Each row comes from the steps of one path. Every step used is in the known rows, and no mark comes twice. Write the path behind each row, first mark first.
Known rows
biboni/pife/tamav/mika/gimasi: 277; -380; -25; -92; 94; -241; 387; 42; -309; 136; 122; -183; -121; -201; 128; -235; 234; -166; 155; -368; -394; -33; 96; 80; -110; -88; -170; -120; 252; 74; 201; -158; 169; -200; 89; 179; 22; -406; 7; -249; 304; -261; -41; -95; -41; 80; -157; -303
mika/tamav/pife/gimasi/tudep: 306; -124; 64; 38; -66; -222; 116; -27; -370; -227; 237; 157; 211; -79; 45; 136; -5; 74; 220; 79; -530; 17; 327; -117; -49; 9; 82; -155; -107; -21; 133; -343; 233; -55; 227; -182; 488; -74; 137; 80; 35; 459; -149; 43; 294; 117; 68; -211
pife/tamav/mika/gimasi: 266; -316; 44; -107; 95; -238; 390; 88; -288; 69; 130; -94; -194; -161; 189; -250; 273; -202; 193; -386; -448; -24; 67; 207; -107; -103; -206; -109; 211; 100; 224; -145; 224; -226; 38; 150; -53; -376; 2; -239; 312; -265; -78; -35; -14; 90; -129; -263
pife/gimasi: 203; -225; 347; 69; -80; -110; 267; -188; -237; -114; 68; 320; -3; 84; 323; -10; 286; 14; 246; -42; -393; 149; 127; -7; -56; -159; 50; -139; 21; 351; 260; -149; 303; -47; 145; -146; 197; -109; 156; -224; 198; 118; -68; 26; 251; 201; -22; -112
fulekuv/tudep/tamav/mika/gimasi: 237; -266; 152; -26; 133; -185; 301; 70; -276; 11; 113; -172; -119; -155; 75; -235; 281; -122; 202; -311; -436; 48; -2; 128; -114; -35; -241; -78; 208; 169; 210; -125; 205; -157; 42; 144; 31; -337; 109; -209; 326; -165; -25; -30; -33; 87; -147; -175
pife/tamav/mika/gimasi/tudep/fulekuv: 44; -160; 5; -35; 66; -13; 232; -13; -220; 52; 78; -20; 35; -200; 309; -208; 45; -116; 390; -129; -471; 94; 298; 171; -155; -77; -154; -112; -32; -73; -120; -390; -108; -125; 85; -7; 439; -186; 135; 74; 14; 125; -166; -151; 37; 173; 52; -198
biboni/pife/tamav/mika/gimasi/tudep: 283; -320; -130; -31; 57; -182; 202; 117; -379; -50; 209; -156; 116; -213; 68; -126; -43; -64; 194; -107; -560; 3; 305; -68; -138; -45; -56; -128; 163; -214; 82; -294; 128; -192; 153; 130; 291; -334; 43; 21; 72; 75; -34; -88; 68; 98; -44; -286
gimasi/tudep: 177; -185; 14; 125; 214; -73; 33; 124; -257; -160; 225; 180; 47; 19; 201; 18; -110; 20; 413; 37; -544; 221; 279; 26; -265; -149; 11; -258; 67; -89; 52; -250; -7; -54; 108; 17; 463; -187; 148; 41; 22; 260; 28; -53; 133; 79; 88; -297
tamav/mika: 76; -180; 133; 185; 92; -218; 136; 123; -241; -98; -16; -125; -226; -174; 351; -27; 308; -110; 406; -156; -306; 111; -130; 175; -125; -178; -10; -297; 194; 185; 242; -192; 114; -151; -20; 187; 96; -539; 82; -199; 249; -233; -9; -56; 131; 123; 94; -231
biboni/tudep/tamav: 94; -379; 84; 72; 395; 49; 138; -101; -279; -76; 155; 160; 51; -103; 131; -249; -107; -36; 473; -221; -298; 403; 242; 105; -333; -69; -83; 8; 127; 35; 23; -83; 71; -41; 286; 132; 368; -205; 422; -95; 153; -98; 54; -133; 113; -217; -44; -271
tamav/mika/gimasi/tudep: 280; -221; -29; 1; 71; -178; 155; 214; -348; -29; 243; -77; 113; -98; 179; -48; 15; -11; 224; -61; -575; -1; 207; 64; -112; -64; -64; -229; 150; -139; 153; -294; 94; -126; 85; 144; 221; -295; 9; 67; 103; 143; -44; -22; 71; 157; -68; -228
tudep/gimasi: 217; -100; 172; 165; 218; 15; 207; -102; -182; -215; 74; 142; -17; 32; 191; -162; 67; -138; 360; 81; -321; 234; 169; 69; -117; -222; -14; -171; 168; 360; 216; -143; 175; -98; 80; -66; 149; -181; 227; -161; 145; 114; -29; 112; -97; 198; 64; 130
biboni/tudep/gimasi/pife/tamav: 143; -265; -210; 51; 162; -92; 437; -188; -262; -247; 85; 229; 26; -216; -23; -132; -149; -233; 388; -274; -400; 226; 491; -11; -168; -160; -89; 32; 22; -82; -125; -145; 234; -138; 348; -99; 373; -177; 314; 9; -38; -67; -59; -83; 58; -60; 73; -324
tudep/tamav/pife/gimasi: 190; -190; 291; 1; -54; -131; 352; -172; -349; -164; 108; 187; 102; -158; 50; 18; 311; -42; 213; -31; -341; 148; 126; -100; 86; -25; 39; -93; -110; 313; 209; -187; 329; -106; 244; -295; 404; -38; 187; -196; 202; 234; -218; 133; 300; 24; -11; -98
mika/tamav/pife/gimasi/tudep/biboni: 226; -112; 24; 51; 120; -28; 126; 167; -420; -9; 267; 166; 17; -215; 10; 262; -22; -47; 432; -205; -240; 110; 225; 25; -419; -212; -76; -323; -199; 184; 327; -31; 116; -331; -38; -199; 483; -9; 237; 24; 195; 367; 114; -4; 257; 162; 110; -328
tudep/gimasi/pife: 147; -84; 25; 232; 221; -126; 399; -5; -278; -95; 36; 123; 127; -155; -4; 121; -80; -76; 275; 47; -260; 244; 302; -40; -81; -159; -117; -311; 41; 23; 20; -201; 123; -94; 164; -160; 413; -157; 217; 124; -25; 180; -107; 122; -35; 73; 171; -145
gimasi/tudep/tamav/pife: 118; -152; -8; 50; 293; -130; 252; 95; -341; -201; 235; 7; 99; -236; -131; 28; 49; -131; 392; -11; -377; 290; 162; -25; -130; 51; 5; -264; -81; 34; 42; -233; 32; -154; 205; -186; 654; -124; 200; -13; 128; 239; -217; 50; 197; -213; 98; -306
fulekuv/tudep/gimasi: 239; -11; 188; 315; 91; 19; 80; -130; -114; -424; 8; 119; 48; 108; 78; -102; 23; -115; 414; 137; -457; 272; 127; -54; -227; -210; -97; 60; 108; 405; 140; -163; 205; 66; 73; -72; 238; -124; 359; -196; 44; 221; 8; -8; -86; 288; 64; 66
biboni/tudep: 204; -412; -34; 232; 194; -175; 78; 64; -283; 105; 172; 170; 190; 98; 365; 49; -120; 95; 383; -105; -297; 304; 144; 117; -555; -163; -63; -42; 132; 13; 75; -217; -67; 206; 158; 279; 237; -280; 313; -161; 79; -8; 177; -267; 15; -17; -27; -444
mika/gimasi/pife/tamav: 177; -335; -185; -107; 252; -146; 504; -128; -228; -31; 148; 232; -138; -220; -28; -155; -39; -203; 323; -468; -435; 203; 409; 84; -211; -127; -193; -61; 55; -85; -66; -113; 187; -263; 228; -126; 399; -157; 168; -44; 71; -124; -83; -72; 18; -111; 1; -470
biboni/tudep/gimasi: 245; -237; 94; 252; 111; -34; 165; -59; -272; -144; 94; 102; 250; 75; 254; -114; -89; -54; 321; 110; -293; 221; 224; 30; -250; -183; -22; -34; 169; 220; 132; -205; 118; 95; 215; 91; 109; -246; 354; -93; 50; 136; 79; -41; -75; 174; 12; 9

Write each row's path
187; -141; 41; 81; 93; 58; 160; 183; -412; -58; 253; 182; 69; -164; 54; 267; 36; -84; 447; -127; -285; 175; 142; -5; -389; -249; -66; -310; -178; 176; 325; -21; 68; -320; -34; -197; 472; -45; 190; -23; 158; 376; 141; 1; 256; 192; 90; -314 => tamav/pife/gimasi/tudep/biboni
200; -216; -84; -30; 198; 46; 190; 239; -391; 21; 238; 54; -115; -265; 70; 40; 13; -172; 451; -350; -341; 123; 176; 112; -432; -270; -178; -269; -4; 88; 287; 42; 59; -440; -60; -16; 283; -188; 152; 12; 238; 97; 173; -59; 128; 152; 31; -391 => pife/tamav/mika/gimasi/tudep/biboni
155; -204; -27; 41; 210; -258; 518; 122; -382; 152; 83; -59; 31; -325; -63; 68; 67; -83; 178; -240; -272; 105; 193; 47; -51; -28; -248; -304; 64; -113; 43; -190; 126; -191; 133; 18; 316; -255; 111; 79; 151; -62; -109; 72; -11; -49; 9; -326 => tudep/tamav/mika/gimasi/pife
231; -237; -29; 55; 256; -245; 496; 109; -304; 264; 140; 117; 65; -138; -19; 196; -10; -37; 174; -195; -299; 185; 240; 68; -244; -76; -265; -328; 48; -102; 35; -220; 50; -87; 76; -55; 391; -141; 89; 47; 84; 79; -52; 37; -94; -35; 31; -422 => mika/gimasi/pife
42; -80; 129; 66; -35; -46; 192; -62; -265; -11; 101; 98; 207; -98; 321; -5; 79; -6; 399; 129; -410; 156; 253; -4; -97; -84; -62; -200; -201; 52; -74; -435; -91; 2; 111; -195; 632; -59; 168; 104; -62; 429; -216; -98; 197; 211; 133; -156 => tamav/pife/gimasi/tudep/fulekuv
194; -201; -44; 79; 148; -324; 495; 163; -350; 223; 65; -60; 43; -263; 34; 179; 79; -48; 122; -201; -287; 65; 157; 71; -116; -79; -232; -350; 79; -109; 104; -211; 86; -135; 52; 22; 288; -281; 62; 12; 97; -32; -62; 49; -12; 28; 15; -406 => tamav/mika/gimasi/pife
263; -344; 275; 66; -63; -39; 284; -141; -381; 85; 55; 157; 108; -97; 178; 125; 177; 16; 190; -54; -145; 187; 140; -214; -250; -238; 5; -184; -19; 319; 325; -104; 207; -168; 75; -75; 340; -91; 144; -229; 177; 188; 47; -51; 175; 199; 41; -251 => tudep/biboni/pife/gimasi
86; -102; -80; 172; -21; -191; 293; -32; -252; -414; -62; -135; -149; -325; 74; -94; 171; -243; 413; -209; -435; 92; 141; -25; -5; -172; -82; -16; 124; 57; 35; -207; 335; -203; 147; 12; 206; -456; 230; -58; 71; -216; -105; -81; 161; 114; 125; -229 => fulekuv/tudep/gimasi/pife/tamav/mika
239; -350; -80; 98; 194; -93; 174; 208; -432; 246; 173; -207; 100; -258; 55; 143; -66; -34; 254; -97; -127; 201; 131; -184; -469; -232; -96; -356; 128; -28; 267; -147; -102; -289; -25; 168; 434; -273; 92; -107; 138; 111; 170; -167; 11; 82; 93; -452 => tamav/mika/gimasi/tudep/biboni/pife
171; -272; 93; -110; 372; 92; 216; -47; -295; -154; 252; 118; 9; -208; -49; -330; -60; -99; 364; -185; -504; 226; 337; 73; -110; -30; -114; -119; 104; -67; 29; -101; 110; -251; 250; -50; 413; -109; 227; 40; 169; 118; -80; 42; 136; -142; -100; -150 => mika/gimasi/tudep/tamav
233; -177; 256; 60; -136; -224; 348; -86; -345; -90; 114; 192; 128; -52; 152; 158; 326; -4; 192; 16; -362; 105; 64; -77; 4; -75; 68; -146; -111; 336; 245; -245; 276; -4; 157; -250; 345; -80; 118; -233; 190; 253; -186; 106; 264; 120; 19; -168 => tamav/pife/gimasi
79; -218; 157; 75; 20; -92; 150; -26; -390; -281; 47; -227; 10; -386; 115; -168; 213; -112; 349; -35; -374; 97; 87; -110; 102; -64; 48; -170; 172; 16; 155; -216; 271; -271; 209; 79; 277; -438; 176; -23; 169; -105; -106; -22; 306; 35; 48; -105 => biboni/pife/gimasi/tudep/tamav/mika
268; -299; 100; 96; -61; -105; 98; -42; -375; -127; 148; 88; 263; -56; 153; 63; -59; 94; 207; 156; -508; 106; 343; -267; -88; -110; 89; -124; 60; -91; 96; -326; 154; -60; 260; -39; 474; -139; 110; 32; -48; 338; -27; -51; 224; 183; 46; -209 => biboni/pife/gimasi/tudep
285; -265; -94; -59; 74; -149; 210; 129; -352; -120; 245; -74; 53; -130; 130; -136; 6; -82; 240; -170; -624; 3; 290; 46; -81; -74; -72; -113; 137; -167; 92; -259; 145; -175; 131; 116; 225; -296; 48; 40; 106; 88; -51; -47; 99; 116; -51; -267 => pife/tamav/mika/gimasi/tudep
241; -359; -88; 99; 270; -56; 153; 169; -397; 277; 211; -79; 93; -193; 30; 138; -123; -28; 271; -94; -137; 244; 182; -164; -537; -230; -83; -342; 119; 0; 231; -143; -135; -251; -16; 117; 516; -178; 118; -74; 129; 160; 192; -150; -47; 59; 70; -472 => mika/gimasi/tudep/biboni/pife
166; -351; 1; 178; 324; -25; 167; 103; -310; 273; 104; -1; -35; -182; 90; 159; -35; -36; 340; -137; -2; 358; 71; -101; -619; -288; -87; -358; 123; 147; 287; -60; -147; -236; -48; 90; 513; -183; 167; -224; 148; 27; 218; -152; -36; 2; 131; -498 => tudep/biboni/pife
275; -329; -42; -57; 52; -191; 336; 73; -314; 75; 117; -187; -124; -220; 41; -131; 188; -188; 193; -389; -393; 26; 69; 32; -272; -130; -262; -58; 167; 131; 233; -102; 194; -244; -19; 163; 99; -316; 77; -260; 305; -206; 25; -127; -44; 120; -133; -360 => fulekuv/tudep/biboni/pife/tamav/mika/gimasi
101; -48; 124; 61; 0; -120; 150; -120; -256; -9; 89; 95; 138; -144; 254; -5; 56; 13; 345; 30; -409; 88; 296; 58; -119; -8; -66; -187; -170; 36; -76; -448; -53; -31; 135; -192; 644; -3; 251; 138; -18; 430; -220; -83; 173; 178; 130; -169 => mika/tamav/pife/gimasi/tudep/fulekuv
34; -208; -88; 94; 73; -235; 312; 6; -279; -235; -38; -95; -243; -370; 156; -75; 206; -215; 437; -307; -375; 82; 127; 72; -41; -165; -55; -175; 105; -12; 63; -166; 252; -275; 135; 68; 239; -491; 133; -87; 140; -304; -69; -86; 184; 12; 139; -359 => gimasi/pife/tamav/mika
98; -154; 54; 50; 355; -127; 283; 52; -288; -126; 174; 55; 6; -234; -109; 29; 132; -138; 367; -102; -272; 306; 54; 44; -155; 39; -26; -269; -81; 171; 108; -201; 32; -129; 160; -182; 586; -130; 219; -167; 210; 107; -201; 36; 138; -252; 87; -307 => tudep/tamav/pife
229; -45; -42; 76; 299; -458; 188; 77; -258; 56; 204; 77; -123; -148; -31; 225; 74; -41; 265; -186; -208; 90; 87; 170; -322; 77; -44; -340; -77; 200; 222; -270; 21; -44; 40; -128; 532; -105; 194; -171; 227; 188; -182; -3; 91; -130; 116; -442 => mika/tamav/pife
217; -352; 98; -56; 166; -214; 318; 86; -366; 153; 161; -151; -26; -182; 136; -224; 231; -87; 188; -315; -346; 53; 47; 179; -121; -27; -212; -120; 224; 75; 229; -151; 157; -146; 115; 225; -34; -388; 95; -174; 326; -209; -5; -56; -14; 1; -193; -196 => biboni/tudep/tamav/mika/gimasi
210; -318; -72; 142; 289; -10; 120; 170; -381; 198; 166; -54; 88; -183; 83; 177; -181; -16; 354; -50; -138; 325; 175; -183; -572; -250; -52; -361; 76; -6; 213; -127; -160; -267; -8; 109; 599; -197; 158; -89; 82; 182; 212; -161; 1; 52; 159; -474 => gimasi/tudep/biboni/pife
243; -218; 127; 88; -54; -48; 111; -37; -308; -231; 172; 247; 179; 21; 212; 49; 3; 50; 280; 84; -585; 109; 322; -86; -72; -135; 77; -135; 6; 9; 108; -261; 219; -54; 201; -104; 392; -102; 140; 23; 18; 355; -35; 4; 282; 204; 31; -145 => pife/gimasi/tudep
183; -173; -33; -31; 300; -148; 297; 106; -381; -97; 246; -23; 142; -250; -168; -1; 51; -137; 274; -50; -389; 224; 170; -27; -108; 97; -39; -237; -70; -2; 60; -247; 56; -136; 212; -166; 573; -124; 162; -16; 166; 239; -224; 82; 151; -183; 21; -278 => mika/gimasi/tudep/tamav/pife
